Each row comes from the steps of one path. Every step used is in the known rows, and no mark comes twice. Write the path behind each row, first mark first.
Known rows
S-V-T: [  5  -8  -6 -14  -7   0  22   4 -16  24 -19   2  32   9 -17  -7  -4  20
  -8 -24 -21   2   5 -14  -7  10  -4  22]
H-Z-U: [  1   1  15   8   8  -3 -19   2  16 -10  26  -7  -1  17   2  14  -9 -22
  17 -15 -21   0  11  -2 -17  -8   9  24]
U-Z-S-V: [ 26   9  -2  11  29   1 -15   4   1  -3  -9  -4 -10   3  -4 -21   2  -7
 -16   5  20 -10  12   5  -2   0  -2   4]
R-V: [-21  -7 -25  -7  -8   6  17   2  -7  22   4   9  27   7   4 -12   1  -3
  19  -7 -10   5   0  -5   0   5  -3 -11]
S-V-R: [  8  -3 -17  -3 -17   6  20   3 -15 -15 -24  12  42   7  -5  -6  19  11
 -12   8  -5  -7   5  -3   0  16 -15   4]
T-V-R-Z-J: [ -8  -1  17 -25 -17   2  17   4   2 -48  -7   7   6   2  -3   4   9 -11
  10  21   9  -7 -12  19   2   8  -2 -30]
R-V-T: [-26 -14  -6 -14  -7   4  27  10 -12  48   2  11  20   2 -12  -1  -6  12
  20 -36 -24   3   3 -12   2   3   0  -9]
Q-V-R-Z: [-10 -10   0   4 -11   4   1  -4   2 -26  -7  16   9 -10  -3  -2  -4 -14
  -4   2   8  -8 -20  16   7   0  13 -14]
H-Z-S-V-R: [ 14   1  -1   5  15   7 -10   8   4 -14   4   1  -4   9  -5   2   9  -8
 -13   6  -7 -13  18   9  -1  -8   0   5]
H-V: [-10   6 -22 -18 -20   5 -10  -7  -1   8  10   2  28  -5   4  -7 -10   0
   5 -24  -4   5  -7  -4  -5  12  -3  11]
H-Z-S-V-T: [ 11  -2   4  -1  20   4  -9   9   4  13   7  -5 -11  11 -12   0  -6  -3
 -12 -15 -18  -7  18   1  -5 -13   5  15]
R-V-S: [-25  -3 -38  15   1  11  21   0  -7  10   3  11   8  -3 -11 -22   7   3
  18  15  -2   0  -2  14 -17  -3  -3 -15]
H-Z: [ -4  -3  -6   0  17  -1  -9   4   6 -11  12 -10   7   3   7 -12  -9 -14
  26  -4 -22  -6   0   7  -9  -9   6  10]
S-V: [ 10   1 -24  -5 -10   2  12  -4 -10  -1 -17   0  37  16   0 -18   3   5
 -10   6  -8   5   0  -7 -10  11  -8  19]
Z-S-V: [ 16   4  -3  -1  -3   9  -4   1  -1   7  -1  -6  -8  19  -3 -20  -2   0
 -27  10  11   2  12  -8  -4   2 -11   6]
V-U-Z: [  0   2  17  21  26  -9  -5   3   2  28   0 -10 -17 -22   6  10   3   6
  16  -6  -1   5  -3  -4  16  -7  -4 -15]
S-V-U: [  6   1  -8   8  -8  -2  13  -4  -9  30 -15  -2  20   3   1   9  11  16
 -15   4 -13  17   2 -17   7   2 -11   8]
U-Z-S: [ 15   5  10   9  33   0 -21   7   7  -5   5 -11 -29  -4   0 -25  -7 -12
   3   2  24 -14   7   7   0  -3  -2  -8]
S-V-H: [  7   5 -23   1  -4  -3  13   3 -16 -26  -8  -1  35   4   4   1   6  18
   0  26  -1   8  -1 -10  -6  13  -4  38]
U-Z-T: [  8  -6  -1   3  18  -5 -12  -4   1  -6  -2  -5 -22   0   4 -14 -14  -8
  18  -7   7 -14   2   3 -10  -3  10  -7]
S-V-J: [  6   7  -9   4   0   0   7  -8 -15   8  -9   0  24   5   8 -28  10   9
 -28  -7   7   5  -3  -8  -5   8 -10  47]
Q-V-H-Z-U: [-11  -3  -3  19   3  -2  -6  -3   8 -28  23   1   6  -1   0  29 -19 -19
   8  13 -12  10  -8  -3  -6  -2  19  36]
Z-T-V-U: [-17 -12   7 -12 -23  -1  21 -13   8  31   2 -10 -33  15  -1  23 -13  -1
  -4   9 -19  10  -4 -12   1   1   0 -21]
U-Z: [  7   2  -2   8  28  -5  -8   4   1 -10  -3  -8   3  -9   5 -26  -5  -9
  23  -3   8 -13  -4   8  -3   4   0   1]
Q-Z-S-V-U: [ 17   4   7  22 -28   6 -14   2   4  -4   1   2 -18  -1   9 -18   1   5
 -15   8   7   3  29 -26   4 -16 -19  -3]

Which path is each row?
[-13  -4   6 -20 -17   2  22   5   8 -25 -13   5  10   3  -5   5  11  -5
   2  17   0 -11 -13  21   8  10  -2 -20]	T-V-R-Z
[ 16   4  -8  17  14  -6   6  -1  -7  26 -21   0  17  -6  -1   9  14  12
 -16   1  -5   8   5  -8   9   0  -5   7]	S-V-U-Z
[-11  -9   3  -4   3  -3   6  -6  15  17  10 -10 -25  10   1  28 -11 -12
   5   1 -33   0   3   3  -4 -14  13  -7]	H-Z-T-V-U
[ 14   9  -2   4   1   4  -3   6  -6 -18   7  -6 -11  10  -1  -6   0  10
 -17  27  16   5   9 -10  -1   4  -7  21]	Z-S-V-H
[-12   2 -15 -16 -28   8  -2  -1  -5  -7   2  14  32 -14  -1   6   6   6
   3 -20   0  -7  -4   2   5  15 -10  -2]	H-V-R
[-14  12  -8 -10 -13   2 -16 -12  -4  15  17   2  15 -15  12 -14  -3   4
 -13 -36  12   7 -11  -5   2   9  -6  38]	H-V-J
[-18   2 -11  11   5  -2   7  11  -1  -8  26  10  18   4   5  34   5  -3
  26   4 -15  10  11  -6  -3  -2  11  23]	R-V-H-Z-U
[ 17  11  21   0  13  -3 -28   0   4 -13   4   2 -26   2   5 -23   6   0
 -31  -5  36   0  -1  12  -1 -14   9  16]	R-Z-S-V-J
[-14   9 -36   3 -10  10  -8 -10   1  -6   8   3  11 -16 -12 -15  -5   5
   3  -1   4   0 -10  16 -21   3  -2   8]	H-V-S
[  1  -2  35  -3 -12  -4 -12   9   6 -37   7  14  -3   1  -1  14  12  -2
  10 -10  14 -11  -1  11   1   0   5  -7]	V-R-Z-U
[-17  -8  -1  16  -9   3   7 -11   4  33   2  -2  -3  -9   0   9 -17  -8
  -5   1 -13  18 -18 -10  14  -4   3 -10]	Q-V-U
[  0  -4  19  16  18 -10  -7  -3   2  31   2  -8 -38 -15   5  18  -5   7
  12  -7  -3   4   1 -10  10 -11   3 -19]	V-U-Z-T
[  6   7  29  15  23  -9 -10   3  -5  -1   8  -8 -23 -23   8   7   1  -1
  26   1  11  10  -3  -6   9 -10  -3 -24]	V-U-Z-J
[  6   4  28  22  29  -5 -15   5   7  34   7 -13 -44 -16   2   9   1   4
   1   0  10   4   5  -6  21 -12  -5 -20]	V-U-Z-S
[ -2 -10  18 -10 -12  -2  -5   4  -2 -39  -2  13 -17  -4   3   3   6   4
  13  -3  13 -19  -5  14   1  -5   9 -25]	V-R-Z-T
[  2  -6  -4  -5  11  -4   4  -7   8  -2  -8  -6 -18   6  -1  -4 -12 -14
   7   4   0 -13   0   7  -7   3   8 -11]	U-Z-T-V
[ 12   5   9   8  -1   5  -3   0   0  30   1  -7 -22   9  -3   2   4   8
 -30   8   6  12  13 -15  10  -4 -12  -3]	Z-S-V-U
[  1  -7  13 -14  -4  -8 -20  -5   5 -22   7  -1 -29   7   8 -10 -14  -3
  13  -9  12  -5 -10  11 -14 -15  23 -10]	R-Z-T
[ -7   4  -6 -18 -21   2 -15   1  -1 -21   2  19  25 -18   1   9  10   5
   0 -25  10  -9 -10  14   6   6   5  -6]	H-V-R-Z
[-20   1  -8 -12  -9  -1  29   4   3 -23   4 -13  11   6   2  10  -6   2
  15  39  -8   6 -14   0   1  18  -6  16]	T-V-H
[ 16   1  -6  14   8  -6   4  -6  -6  30 -19   1   1   0  -2  17   9  13
 -18  -2  -5   7   7 -12   4  -3   1   3]	S-V-U-Z-T
[ -7   3  17  -3   7  -4  17  -2   6   7  -4 -10 -12  -7  -1  15   1 -10
   9  18  -3  11  -6   0  10   3  -5 -25]	T-V-U-Z-J
[ -8  -2  17 -19 -12   5  14   6  12 -23  -6   3 -10   6  -6   6  10  -8
  -8  20   8 -12  -6  20  11   7  -3 -25]	T-V-R-Z-S
[ 20   9   1  11  11  -6   2  -2 -12   3 -14   2  12  -8   1   7  14   7
  -6   4   4  12   5  -9   3  -2  -5  -3]	S-V-U-Z-J
[  9   4  23  -8  11  -2 -31   6  11 -22  13  -5 -36   4   5 -22  -7  -6
  -1   0  28  -3  -6  16  -2 -16  12 -10]	R-Z-S
[-14 -12  -5 -23 -26   3  21 -13   7   8   1  -8 -18  25  -2   1 -20  -9
   2  10 -16   0  -4  -6 -12   7   3 -13]	Z-T-V
[ 13  -5  -7  -9 -16  -1   5  -1 -10 -29 -23  18  19   8  -5   4  17  11
 -17   1   6 -11   3   7  -5   2   5  -2]	S-V-R-Z-T
[ -5   9  -4   3   1  -4 -17  -5   3  34   5   1   8 -27   5  22   1   7
  -1 -28  -2   9  -4  -4  14   1   0  -1]	H-V-U-Z
